Each row was made from one walk, in order. Every step used is in the known rows, and no mark comes twice. Write each row's walk.
(in the rows, 128 means zero)
Known rows
dilel > zipo: [119 104 122 112 129 131 128 133 145 169 127 143 139 133 125 136 103 129
 131 113  88]
kude > zipo > nusan > fano > dilel: [126 185 141 137 135 117 126 121 107 136 150  95 122 155 125 126 149 127
 130 161 136]
fano > zipo: [119 137 123 108 128 136 122 140 134 149 131 139 151 177 128 142  77 136
 134 120 121]
fano > dilel: [116 129 126 114 127 138 116 121 139 138 137 130  77 167 119 125 119 127
 123 139  91]
zipo > nusan > fano: [133 134 128 113 128 125 121 135 108 146 117 126 162 110 124 112 101 133
 116 155  54]
fano > dilel > zipo: [111 109 130 127 129 135 125 116 152 145 150 123 103 154 119 134 125 124
 128 114 149]
fano > zipo > nusan > kude: [139 147 129 129 123 127 136 144 118 122 131 106 185 111 137 115 113 134
 130 119 134]
fano > zipo > nusan > kude > dilel: [136 172 142 138 123 132 133 122 107 117 116 100 156  63 138 116 115 134
 145 117 182]
dilel > zipo > nusan > kude: [139 117 128 133 123 124 142 137 129 143 127 110 174  68 134 110 142 127
 127 112 103]
legevu > nusan > kude > fano > dilel: [137 106 124 144 128 118 120 123 137 105 132 145  56 171 129 135 195 116
 129 151 156]
dilel > zipo > nusan: [133 120 130 125 124 128 146 135 127 146 121 116 165  97 122 130 104 129
 124 112  84]
kude > legevu > nusan > fano > dilel > zipo: [106  52 134 129 138 119 120 109 162 135 144 157  64 171 115 144 136 124
 121 137 158]
fano > dilel > zipo > nusan: [125 123 138 140 126 131 143 117 133 121 142  96 126 119 118 128 127 124
 122 113 144]
legevu > nusan > fano: [131  81 116 105 135 120 119 141 136 173 120 173 115 176 118 128 110 127
 120 168  29]
zipo > nusan > kude > fano: [147 153 126 137 120 120 125 135 104 102 108 120 140  87 141 122 164 128
 127 136 123]
zipo > nusan: [139 142 123 113 122 131 135 139 115 138 107 122 139 112 123 121  99 132
 118 135  22]
legevu > nusan > fano > dilel > zipo: [117  63 131 132 139 121 127 119 153 156 155 145 102 181 112 135 135 118
 124 145 151]
kude > legevu > nusan > fano: [120  69 120 102 135 120 113 132 143 154 109 183  75 166 121 136 110 132
 116 159  33]
fano > zipo > nusan: [133 151 131 120 124 132 139 141 117 124 123 113 175 139 126 133  81 135
 127 119 115]
dilel > fano > zipo > nusan: [140 176 119 130 129 142 152 143 106 106 120 114 193 122 121 125  89 129
 126 111 106]

Write each row's walk
[119 111 119 107 124 130 109 132 144 141 111 157  87 107 138 116 130 136
 123 128  54]
nusan > kude > legevu
[131  83 129 155 131 115 131 117 150 112 146 137  79 156 129 145 200 113
 135 126 219]
legevu > nusan > kude > fano > dilel > zipo
[128 141 141 154 124 126 135 110 120  88 135  96 119 122 126 147 154 121
 128 113 222]
kude > fano > dilel > zipo > nusan
[120 109 140 147 123 126 132 111 144  97 139 102  98  78 131 115 159 128
 122 102 167]
fano > dilel > zipo > nusan > kude > legevu
[111  73 129 117 136 122 110 116 150 130 131 164  39 186 115 134 131 127
 114 160  96]
kude > legevu > nusan > fano > dilel
[126 160 111 117 133 145 136 141 124 130 128 142 169 158 123 132  85 129
 132 113 111]
dilel > fano > zipo
[114 127 125 110 134 130 109 136 128 156 141 144 173 174 129 132  76 136
 131 141 159]
nusan > fano > zipo
[115  79 126 112 137 120 117 134 144 139 126 174 113 195 124 151  89 135
 125 142 126]
kude > legevu > nusan > fano > zipo
[122 124 133 129 127 132 123 113 136 160 122 131 122  59 137 119 138 127
 148 110 157]
nusan > kude > dilel > zipo
[130 120 137 148 124 129 139 120 135 117 150  90 138  88 128 108 161 122
 125 113 166]
fano > dilel > zipo > nusan > kude
[142 131 131 149 122 119 135 128 116 110 121 112 167  72 141 131 169 124
 133 112 184]
dilel > zipo > nusan > kude > fano
[129 179 122 135 131 146 130 122 115 122 121 130 153  81 135 114 123 127
 148 108 178]
nusan > kude > dilel > fano > zipo
[145 138 123 121 121 127 131 142 117 135 114 118 148  80 134 102 136 131
 122 135  41]
zipo > nusan > kude
[140 189 131 118 128 121 142 141 107 153 118 111 135 137 129 139 129 131
 134 138  37]
kude > zipo > nusan
[136 167 135 137 123 126 132 133 103  92 117 115 165 145 133 154 105 133
 132 120 197]
kude > fano > zipo > nusan
[128 146 125 133 126 125 112 135 123 111 131 136 151 150 145 142 141 131
 141 123 224]
nusan > kude > fano > zipo
[135 161 121 137 126 138 143 136 116  81 117 120 167  85 135 112 123 133
 124 101 130]
dilel > fano > zipo > nusan > kude > legevu
[120 121 132 151 127 125 116 111 140 109 152 120 104 128 138 135 189 119
 136 115 252]
nusan > kude > fano > dilel > zipo
[119 146 129 130 126 132 109 115 129 105 131 131  70 174 127 147 147 124
 128 138 171]
kude > fano > dilel
[134 126 126 120 120 126 126 132 125 116 104 130 111  73 137 109 135 136
 119 127  46]
zipo > nusan > kude > legevu
[141 143 119 138 135 137 145 128 122 124 116 147 128 111 127 124 136 120
 147 121 146]
legevu > nusan > kude > dilel > fano > zipo
[125 136 136 128 129 129 119 119 116 122 139 107 125 130 119 108 122 129
 115 158 116]
zipo > nusan > fano > dilel
